Each row comes from the steps of one path. Every step used is in the known rows, and no mark comes twice. Write the path behind each row, first mark first.
Known rows:
legu -> gibid -> gikab -> fipa: [  8   3  -2 -11  13   4  21  -1   2   2  10 -19  -1  -2  -2   7  -2   0
  -4 -12  -2   5  -3  -6   0   1  -3   3   5  -4  -3  -2   5 -13   3  14
 -14   3  -2   6  15]
futi -> fipa: [ 0 -1  2 19  0  2 -2  2  2 -2  0  7  2 -4  3 12 -1  0  3 -8 -1 -5  9 -1
 -6  0  8 -1 -1 -5 -3  1 -2 -1  1 -1 -1  1 -8  0  3]
legu -> pufu -> gibid -> gikab -> fipa: [  6   0   0 -12  11  10  16  -1   2  -4  12 -19   3  -1  -5  11  -1   3
 -10  -8  21   9   3 -14  -3  -5 -17  -1   6  -9   9  15   4 -15   5   8
   8   2   5   6  11]
futi -> fipa -> gikab: [  1  -2   3  17   0   2  -1   2   0  -9   4  31   1  -6  13  11  -3  -3
   2  -9   1  -1   7   0  -8 -10  12   1  -1 -13  -2   0   1  -1  -3   1
   1   2 -10  -1   2]
gikab -> fipa -> gibid: [  1  -2   4 -14  10   2   9  -2  -1  -3  11 -13  -7  -3  -3   7  -2  -1
   0  -6  -3   6  -9  12  -6  -3   3   2   3  -2   4  11   3  -2  -2  17
  -5   3 -11   1   7]
rigi -> gibid -> luti -> fipa -> gudon: [ -4  14   5 -24   2   9  12   6  -2  36   2  15   0  -8   2   0  -2  -9
 -11  -6   3 -13   1   0   0  16   0   0  -5  -6   6 -14  -2 -13  -4  14
  -2  -2   8   0  -4]
zozirin -> fipa -> gibid: [ -1  -4   4  -4  -4   0   2   4   1   4  16  -9  -1  -4   5   4  -3  -4
   6  -1   1   0 -12  17  -4 -13  11  -3   0   1   4   9   1   0  -9  23
  -4  -4  -4   2   2]
bazu -> fipa -> gibid -> luti -> legu -> zozirin: [ -7   2   9 -26   7  10  14  -4   0  -6   3   8   9  -4  -1   4   0   2
  -7 -14  -3   1  -3  16  -6  -4  -6  -9  -5  -4   0   1   8 -14   0  10
   8   1  48   1   5]
legu -> pufu -> gibid -> luti: [ -2   0   0  -2   3   8  15  -1   1  -6   4  12  10  -3  -7   2   0  -3
 -10   1  26   1   6 -14  -3  -2 -15  -4   1  -6   6  13   0 -15   3   1
   6   3   6   4   0]
melol -> fipa -> pufu: [ -2  -2   0  14 -10   0   0   1   1  -5   0  -4   1  -3   6  14  -6  -4
  18  -6  -9   1   6  10  -8 -10   6  -2  -1  -6  10   5   1   3  -2   4
   1   2   4  -4  -4]
meziz -> fipa: [  0   2   4   6 -16   2   3   0  -2  -3   0  -2   0  -4   2  13  -1   3
   1  -4  -8  -1  -1  -1   1  -5   2  -1  -2   0   1   2  -1  -1   3   2
   2  -2  -2  -1   1]
pufu -> gibid: [ -1  -2   3  -2  -1   4   4   0  -1  -7  10   2   1   2  -3  -3   1   2
  -7   3   2   5   1 -11  -1  -4 -14  -1   2  -5   1  15  -1  -3   1   3
   7  -1   6   1  -1]
bazu -> fipa -> zimev: [ -6  -1   5 -14   3  -3   0   0   0 -11   4  20  -1  -3   3   7  -7  -3
  -5   2   3  -4   1  -1  -7 -19  -8   0   1  -9   2   0   3  -2  -3   0
   0   2  -6  -2   8]
legu -> gibid: [  2   1  -4   0   3   2  15  -2   1  -1  11   4   3  -2  -4  -1   0  -3
   1  -3   2   1  -1  -2   0   3   3   5   1   0   0  -2   2   1   2   6
 -17   2   4   1   4]
legu -> fipa: [  4   0  -4  10  -3   3 -11  -3   2  -2   0   5   5  -2  -1   7  -1  -2
   0 -11   5  -2   0  -1  -1 -11   4  -1   0  -1   0   2   3   1   2  -2
   1   1  -5   1   3]
nufeb -> fipa -> gikab: [  2   5   1  -8 -13   0   0   4  -3 -11   2  22  -2  -4  10  10  -4  -3
  -2  -4  -1   5   5   3  -4 -10   3   1  -7  -8   4  -3   1   1  -2   1
   0   0   0  -2   0]
melol -> fipa -> zimev: [ -3  -1   1  15 -11  -1  -3   3   1  -4  -3  18  -1  -3   8  10  -7  -6
   1   3   0  -6  -2   5  -6 -23   7  -2   0  -6  -2   3   2   2  -4   2
  -2   0  -2  -5   4]
zozirin -> gibid -> luti -> fipa: [ -1   1   6 -26   1 -11  15   5   1  16   1   8   4  -4   1   1   3  -4
 -12  -2   3  -1  -4  10   2   2  -1  -6  -5  10   2  -5  -5 -14  -6  17
  15  -2   3  -1  -2]
gibid -> gikab -> fipa -> legu: [  6   2   4 -12  10  10  11  -1  -1  -2   2 -28 -17   2   3  10  -2   3
 -15 -15  -1   7  -2  -7  -7 -11   2   0   3 -10  -1   2   9 -13  -8   9
   3   0 -21   5  18]
luti -> legu -> gibid: [  1   3  -2  -5   4  10  19  -4   2   5  12  -2   0   1   0  -2   6   1
  -2  -3   8   0  -1  -2   2   5   3   5  -2   3   0  -5   4   1   2   7
 -15  -3  30   0   9]
bazu -> fipa -> devu: [ -3  -4   7 -17   1  -2   0  -3  -2  -7   5  30   1  -1   8   6  -6  -1
  -3 -11   4   3  -2   3  -8   1  -8   1  -2  -8   2   1   4  -2  -5   3
   3   1   3   0   2]
fipa -> pufu -> gibid -> luti -> legu -> meziz: [  2   0   3  -8   5  13  49  -2   0  -9   9  -1   3  -8  -3   0   3  -2
   4  -5   3   0   9 -11  -4 -12 -11  -1   1  -9   7  13   3 -14   0   7
  10  -1  29   1   1]
meziz -> fipa -> legu -> gibid: [  3   3   2   5 -14  12  23  -5  -3 -10  14  -4  -9  -3  -1  12  -1   0
  -7 -13  -2   5  -3  -7  -6 -11  12   6  -2  -6   2   3   8   1  -4   9
 -15  -3 -13   0  11]
nufeb -> fipa: [  2   7  -1  -7 -13   1  -1   5  -1  -4  -1  -2  -2  -2   1  11  -2  -1
   0  -2  -4   1   6   2  -1  -1  -1  -1  -7  -1   2  -2  -3   0   2   0
  -1  -2   1  -1   2]
gibid -> luti: [ -3   3   2  -2   2   0   5   2   0   1  -8   9   2  -3  -1   0  -1  -3
  -5   1   0  -5   2  -3  -1   1  -3  -5  -1  -1  -4  -1  -1 -13  -2   2
   1   3  -5   3   0]
meziz -> fipa -> gibid: [ -1   1   8   2 -16   2   7   0  -2 -12   8  -6  -3  -6   0  10  -3  -1
   4  -3  -7   3  -8  17  -2 -13   4   1  -1  -6   4  11   2   0   0  11
  -2  -2  -4  -2   0]
bazu -> fipa: [ -6   1   5 -14   3  -2  -2  -2   0  -2   1   5   2   2   0   7  -5   1
  -4  -8  -1   0   0   1  -4   3 -14   0   0  -2   3  -2   0  -4   0  -1
   2   3   3   0   4]
rigi -> gibid -> luti: [ -2   3   0  -2   3   9   6   8  -2   3  -1  13   2  -6  -7  -2  -2  -7
  -5   5   0  -4   3  -5   2  20  -7  -1   2  -4  -1 -11   0 -13  -2   5
  -2   2  -2   5   1]
gibid -> pufu: [  8   1  -1  -4   1   1   7   5   1   1  -4   0   3  -3  -1  -1  -2   0
  -5   0 -17  -1   9   2   0  -1  -7  -3   1  -5   7   0   1  12   3   2
   2  -1  -5   3   4]
zozirin -> gibid -> gikab: [  8   1   2  -5  -1 -11   9   9   1   4   6 -12   0  -1  -3  -5  -1  -1
  -3   3   3  13  -5  13   3  -8  -3  -3   4  -3   0  -3   2  -9  -3  11
  16  -2   0   0   6]
luti -> gibid -> pufu: [  7   2   2  -7   2   0  10   5   1   6   4   1   1  -2   1  -7   0   0
  -8   1 -14  -3   9   1   2   2  -7  -4  -1  -5   8 -23   0  12   2  13
   7  -4  -4   1   1]
luti -> legu -> meziz -> fipa: [  6   3   2   2 -12  10  40  -4  -1   2   4  -8   0  -7   2  11   5   4
   1 -13  -3  -4  -3   0   5  -5   3   3  -4   2   0   0   2   1   5   3
   4  -7  30  -2   7]
pufu -> gibid -> gikab -> fipa: [  4   0   6 -13  10   6  10   1   0  -4   9 -20  -3   1  -2   6  -1   6
 -12  -6  -2   8   0 -14  -1  -6 -20  -3   6  -9   0  15   2 -17   2  11
  10   1   0   7  10]
rigi -> fipa -> gibid -> luti: [ -3   2   5  -5  -3  -1   5   8   0  -3   2   4   2 -10  -7   4  -7 -10
  -1  -5  -4  -5   0  13   0 -27  -5  -5   1  -4   3   7   2 -14  -3   7
  -2   1  -5   4   4]
futi -> fipa -> ruvivuv: [  0  -4   2  17   4   2   2   2   0 -12  -2  11   0  -6   4  11  -1  -2
   2   3   4  -6  10  -1 -10 -26  12   1   1 -12  -3   2   3   0  -5   1
  -1   1 -12  -2   1]
rigi -> gibid -> gikab: [  5   4   0  -2   1   8   2  10   0   2   5  -8  -1  -4  -4  -3  -3  -4
  -2   2   0   3   2   0   5  12  -9   2   4 -11   0 -12   4 -11   0   3
   0  -2   6   5   5]
melol -> fipa -> pufu -> gibid -> luti -> legu -> zozirin: [ -4  -2   4   4  -7  17  15  -2   1  -7   2   6  12  -5   3  11   1   3
   5 -10  -9   1   9  -5  -9 -12  -1 -13  -4  -7   6  13   5 -11   0  10
  18  -1  58  -1  -4]
fipa -> pufu: [-1 -2 -1 -1  0  1  4  0  0 -9  4 -6 -1 -3 -1  4 -1 -2 15  0 -4  2  8  2
 -5 -9  4  1  1 -7 11  2  2  2 -1  2  0  2 -3 -2 -4]

Write each row's path:
[ -4   8   6 -18 -10  13  15   5  -1 -12   7  -2  -2  -4   1  11   3   1
   2   0   0   1  18 -10  -6 -11 -13  -5  -8 -11  10  10  -2 -14  -1   8
   9  -2  24   1   1]  nufeb -> fipa -> pufu -> gibid -> luti -> legu
[ -1   0   2  -3   2  16  19  -3   0 -12   7   7  -3  -1  -6   3   0  -3
 -19  -5  30   6   5 -17 -11 -12  -9  -2   0 -11   8  15   6 -14  -5   3
   6   2  -9   4   6]  fipa -> legu -> pufu -> gibid -> luti
[ -2  -2   7   2 -17   6  11   1  -2 -19  15  -6   1  -5  -1  13  -1   3
  10  -1 -11   6   8 -10  -6 -17  -7   0   1 -11  14  19   0  -2   1   7
   9  -1   1  -2  -5]  meziz -> fipa -> pufu -> gibid
[  5   2   2 -11  10   2   6   2   1   3  -1 -22  -5   0   2   9  -3   3
  -5  -8  -4   3  -1  -3   0  -2  -6  -2   4  -4  -2   0   3 -14   1   8
   3   2  -6   5  10]  gibid -> gikab -> fipa
[ -1  -3   2  18  -1   2  -1   5   2 -11   3  23  -1  -7   5  12  -4  -4
   2   3   3  -9  10  -4  -9 -22  15   0   2 -12  -4   1   1   0  -2  -1
  -3   1 -18  -2   8]  futi -> fipa -> zimev
[  0  -1  -1  -6   2  16  14  -4   2  -1  15  -2   4   2  -2   1   7   3
  -7  -1  31   3   5 -11  -1  -1 -12   1  -2  -3  11  11   2   0   6   1
   7  -4  38   0   4]  luti -> legu -> pufu -> gibid
[  0  -4   0 -11  10   2   6   0   0  -4   5   7  -8  -4   2   9  -4  -1
  -4   4  -2  -4  -1  -9  -5 -16   7   0   4  -2   1   3   3  -1  -4   9
  -2   3 -17  -1  12]  gikab -> fipa -> zimev
[ -6   1   6 -11   2  12  17   1   0  -8   8   0   0  -2   0   0   4   1
   2   3   3   1  11 -11  -5 -11 -13  -4  -1 -10   8  12   1 -14  -2   9
  11   0  24   2  -1]  fipa -> pufu -> gibid -> luti -> legu
[ -7  -3   8 -17   3   3   7  -2  -1 -18  16   0   3  -1  -4   8  -5   1
   5  -5  -3   8  10  -8 -11  -9 -23   0   3 -13  16  16   2  -5  -1   4
   9   4   6   0  -1]  bazu -> fipa -> pufu -> gibid
[ -1  -5   3 -14   9   7  12  -2  -1 -12  17 -13  -4  -2  -5  11  -1   3
   6  -4  -6   7   7 -15 -10  -7  -9   0   5  -7  15  19   2  -4  -2  14
   7   3  -6   2   3]  gikab -> fipa -> pufu -> gibid
[  6  -4   8 -17   8   6  11   0  -1  -9  13   6  -3  -1   7   5  -3   4
 -11  -9   3  10  -3 -13  -5  -8 -13  -2   5 -15  -2  17   5 -16  -3  16
  10  -1  -1   7   8]  pufu -> gibid -> gikab -> fipa -> devu
[  3  -1   5  -4   0   4  10   4   0 -16  12 -17   0  -2  -2   0  -3   1
   7   1  -2   9  11  -7  -4 -20 -15  -2   6 -19   9  15   4 -13   0   5
  10   0   5   3  -2]  fipa -> pufu -> gibid -> gikab
[  1  -2  -2  -1   1   8  10  -2   1  -7  13   3   7  -1  -6   2   1   0
  -5   1  26   6   4 -11  -4  -3 -11   1   2  -5  11  14   2  -1   5   0
   5   0  11   1   1]  legu -> pufu -> gibid
[  4   7   4 -11 -13   4   8   9   0 -20  10 -19  -1  -4   0  12  -4   0
   7  -1  -6  10  17  -5  -5 -21 -16  -2  -1 -20  11  13   1 -13   2   4
   9  -1   6   2   0]  nufeb -> fipa -> pufu -> gibid -> gikab
[ -5   1  11 -25   1  12  17  -3  -2  -2   5   4  -7   2   4   2   3   0
 -27 -10   6  -3   2 -15  -8 -11 -11  -4  -5  -6   1  12   0 -18  -9   9
   9  -4  -4   3   1]  pufu -> gibid -> luti -> fipa -> legu
[  6   4   3   1  -1  10  -2  -1   3  -4   7 -18  -1  -2   4   2   2  -1
  -1 -12  13   3  -5  21   1 -26  -1  -1   0 -13  -2   4  10 -11   1   7
   2  -4  21   2   9]  luti -> legu -> fipa -> gibid -> gikab
[  8   1   0   8 -13   2  36  -3  -1  -4   2  -2   3  -9  -1  12  -1   0
   3 -12  -9  -2  -3  -1   2  -6   4   3  -1   0   0   3   1   0   5   1
   1  -3   3  -2   2]  legu -> meziz -> fipa
[ 16  -5   0  10  -1   6  19   7   3  -4   8   7   2  -8  -4  10  -2   2
 -11 -15 -20  11  12   7 -16 -11  22  -7  -2  -9   8   0  10  17  -6  13
  21  -3  -2  -1  15]  futi -> fipa -> legu -> zozirin -> gibid -> pufu
[ -5   2   8 -24   2   3  11   1   0   3   2  10   5  -1   3   1   3   0
 -18  -3   1  -6   3 -11   0  -2 -18  -7  -4   0   0  10  -6 -19  -1   9
  10  -2  11   3  -6]  pufu -> gibid -> luti -> fipa
[  2  -1   0  -2  -1   1   9   3   2   2   7   3   3  -7  -3   7   3  -4
   7  -7  10   3   4  10  -5 -18   7  -4  -2  -1  11  -1   5  -8  -6  14
  17   1  11  -2   6]  zozirin -> gibid -> luti -> legu -> fipa -> pufu
[  9   2  -3  -5   2  10   8  11   0   3   4   5   2  -6  -7  -3  -3  -4
  -5   3 -17   0   9   1   2  18  -9   1   2  -8  11 -10   2  12   2   6
  -1  -2  -1   4   7]  rigi -> gibid -> pufu
[  3   0   7 -23   4  13  49  -5  -1  -3   7   3  -5  -4   1   2   4  -3
 -25 -19   5  -3   0 -15  -6 -12  -9   0  -4  -6  -1  13   3 -18  -6   8
   9  -5   2   3   2]  pufu -> gibid -> luti -> fipa -> legu -> meziz
[ 10  -3  -1 -10  12  12  42  -8  -1  -2   7 -15 -14  -3  -3  11   0  -1
 -10 -20  -2   4  -5  -9  -9  -6   9   6   1  -1   3   5   9  -1  -6   9
  -1   0 -18   1  17]  gikab -> fipa -> legu -> meziz
[  3   0   5  -5  -3   0   3   7   2   2  13 -22  -1  -5   8   3  -5  -3
   4  -2   1   2 -11  20  -1 -20   4  -6   2  -7   0   7   3 -12  -8  23
  -1  -5  -2   6   4]  zozirin -> fipa -> gibid -> gikab
[  0  -1   0  -1  -5  -1  -3   6  -2  -3   6  22   1  -6   5   5  -6  -7
  -1  -8  -4  -1   2  -1  -1 -28   0  -1   1  -5   7  -1   4   0  -3  -1
   3  -2   2   1   3]  rigi -> fipa -> gikab
[  7   0   5  12   1   3   8   7   3  -9   5   3   2  -9   0   9  -5  -3
   1  -7 -16  -1  11  19  -8  -9   4  -2   1 -16   6   9   1  11   2   9
  -3   1 -15   2   7]  futi -> fipa -> gibid -> pufu
[ -4   3   7 -23   2   8  13  -2   0   4  -5   2  -8   0   8   5   3  -2
 -20 -13   3  -7   1  -5  -6  -7   2  -3  -7  -1  -1  -2   2 -15 -10   7
   2  -2 -10   2   2]  gibid -> luti -> fipa -> legu
[ -5   3   7  -9   2  12  13   0  -1   0   4   6   1   1   0  -5   6   3
 -14   3   8  -2   3 -13   1  -2 -17  -6  -2  -3  -3  10  -2 -16  -1   6
  10  -3  26   4   3]  pufu -> gibid -> luti -> legu
[ -1  -3   1  17   1   3   2   3   2 -11   4   1   1  -7   2  16  -2  -2
  19  -7  -5  -3  18   1 -11  -9  13   0   0 -12   8   3   0   0   0   1
   0   4 -11  -2  -1]  futi -> fipa -> pufu
[  0   2   6   5 -17  10   8  -2  -3  -9   3  -7 -12  -1   3  14  -1   3
  -8 -10  -4   3  -2  -4  -6 -14   9   1  -3  -6   3   5   5   1  -7   3
   2  -4 -17  -1   7]  meziz -> fipa -> legu
[  1   0   4   5 -16  18  18  -5  -2 -16  16  -4  -6  -2  -3  16   0   3
 -13 -10  21   8   2 -16 -10 -17  -3   2  -1 -11  13  19   6   0  -1   3
   7  -4  -6   0   7]  meziz -> fipa -> legu -> pufu -> gibid
[  4   3   1  -7   3  15  15   0   3  -2  12 -15   4   2   0  -1   5   4
  -8  -2  31   6   6  -8   2  -8 -18  -1   0 -11   6   9   5 -13   6   1
  10  -5  40   4   7]  luti -> legu -> pufu -> gibid -> gikab
[ -2   0   4 -10   3  17  15  -2   1  -3   3  10  11  -1  -1  -3   6   7
 -13  -4  -1   1   3 -15  -1  -2  -7 -11  -3  -1  -4   8   4 -14   2   6
  17  -3  54   4   1]  pufu -> gibid -> luti -> legu -> zozirin
[ -4   3   5 -22   3  -1   8   0   1  10  -8   7   4  -2   6   4   3  -3
 -11  -7  -1 -11   2   0   2   3  -4  -5  -6   5  -2  -4  -4 -16  -1   5
   3  -1   6   2  -4]  gibid -> luti -> fipa
[  8  -1   3 -18  11   3  15   3   0  -3   7 -13  -4  -5  -4   6  -4   0
  -5  -6 -20   5   0  14  -5  -4  -4  -1   3  -6  12  11   3  10   1  20
  -2   2 -16   3  11]  gikab -> fipa -> gibid -> pufu
[  1  -2   6  -2  -2  14   3  -4  -1  -6   7  35   6  -3   8   2   3   0
 -13 -12  19  -2   0 -12  -5 -15  -8  -5  -3 -11  -4  13   5 -15  -5   7
  12  -3  22   5   4]  pufu -> gibid -> luti -> legu -> fipa -> devu
[ -1  -2   2  14 -11  -1  -3   0  -1  -2  -2  25   2  -2  15   9  -7  -5
   1  -9  -3   3  -4   9  -6 -10   5  -1  -2  -7   0   1   2   1  -4   4
   2   1   5  -3  -3]  melol -> fipa -> gikab
[ -1   0   8 -27   0  -2  20   2  -1  10   4   3  -9  -1   2   2   3  -4
 -21  -8   6   3  -5   7  -6  -7   6  -4  -6   4   4  -3   1 -12 -15  18
  15  -4 -11  -1   5]  zozirin -> gibid -> luti -> fipa -> legu
[  6   3   0 -12  12  11   7   7   0   5   7 -18  -5  -3  -5   7  -4  -1
  -5  -5  -4   3   0  -5   2  17  -8   2   6  -7   2 -10   4 -14   0  11
  -1   1  -3   7  13]  rigi -> gibid -> gikab -> fipa
[ -1   0   4   6 -17   1   5   3  -1 -12   3  14  -3  -7   6  12  -4   0
   0   6  -5  -5   0  -4  -2 -27   8  -1   0  -7   0   3   2   1  -1   2
   0  -2 -10  -4   4]  meziz -> fipa -> zimev
[  7  -1   0   6 -13   3  40  -2  -1 -13   6  -9   2 -13  -2  16  -2  -2
  19 -12 -14   0   5   1  -3 -15   8   5   0  -6  11   6   3   2   4   3
   2  -1   1  -4  -2]  legu -> meziz -> fipa -> pufu
[  8   1  -2 -10  11  14  17  -3   1  -3   5 -27 -11   0  -1  15  -2   1
 -13 -17  23   7   2  -7  -9 -10   3   2   3  -9   9   2  12 -10  -3   6
   1   1 -16   4  18]  gibid -> gikab -> fipa -> legu -> pufu
[ -3   4   2   5  -5  10  14  -2   2   3  -1   2   5  -5   4  11  -1  -7
   0  -9  27  -3  -3  24  -5  -6   2  -4  -5  -3   7   6   3 -10   0  10
  -3   1  31  -1   3]  melol -> fipa -> gibid -> luti -> legu -> pufu
[ -3   0   6 -24   1  -1   7  -2   1   1   9  -6  -1  -2   5   2   2  -3
  -3  -5   1  -2  -6  20  -1  -6   1   1  -4   0   5   5   0  -3  -2  12
  -3  -4   9  -2  -5]  luti -> fipa -> gibid
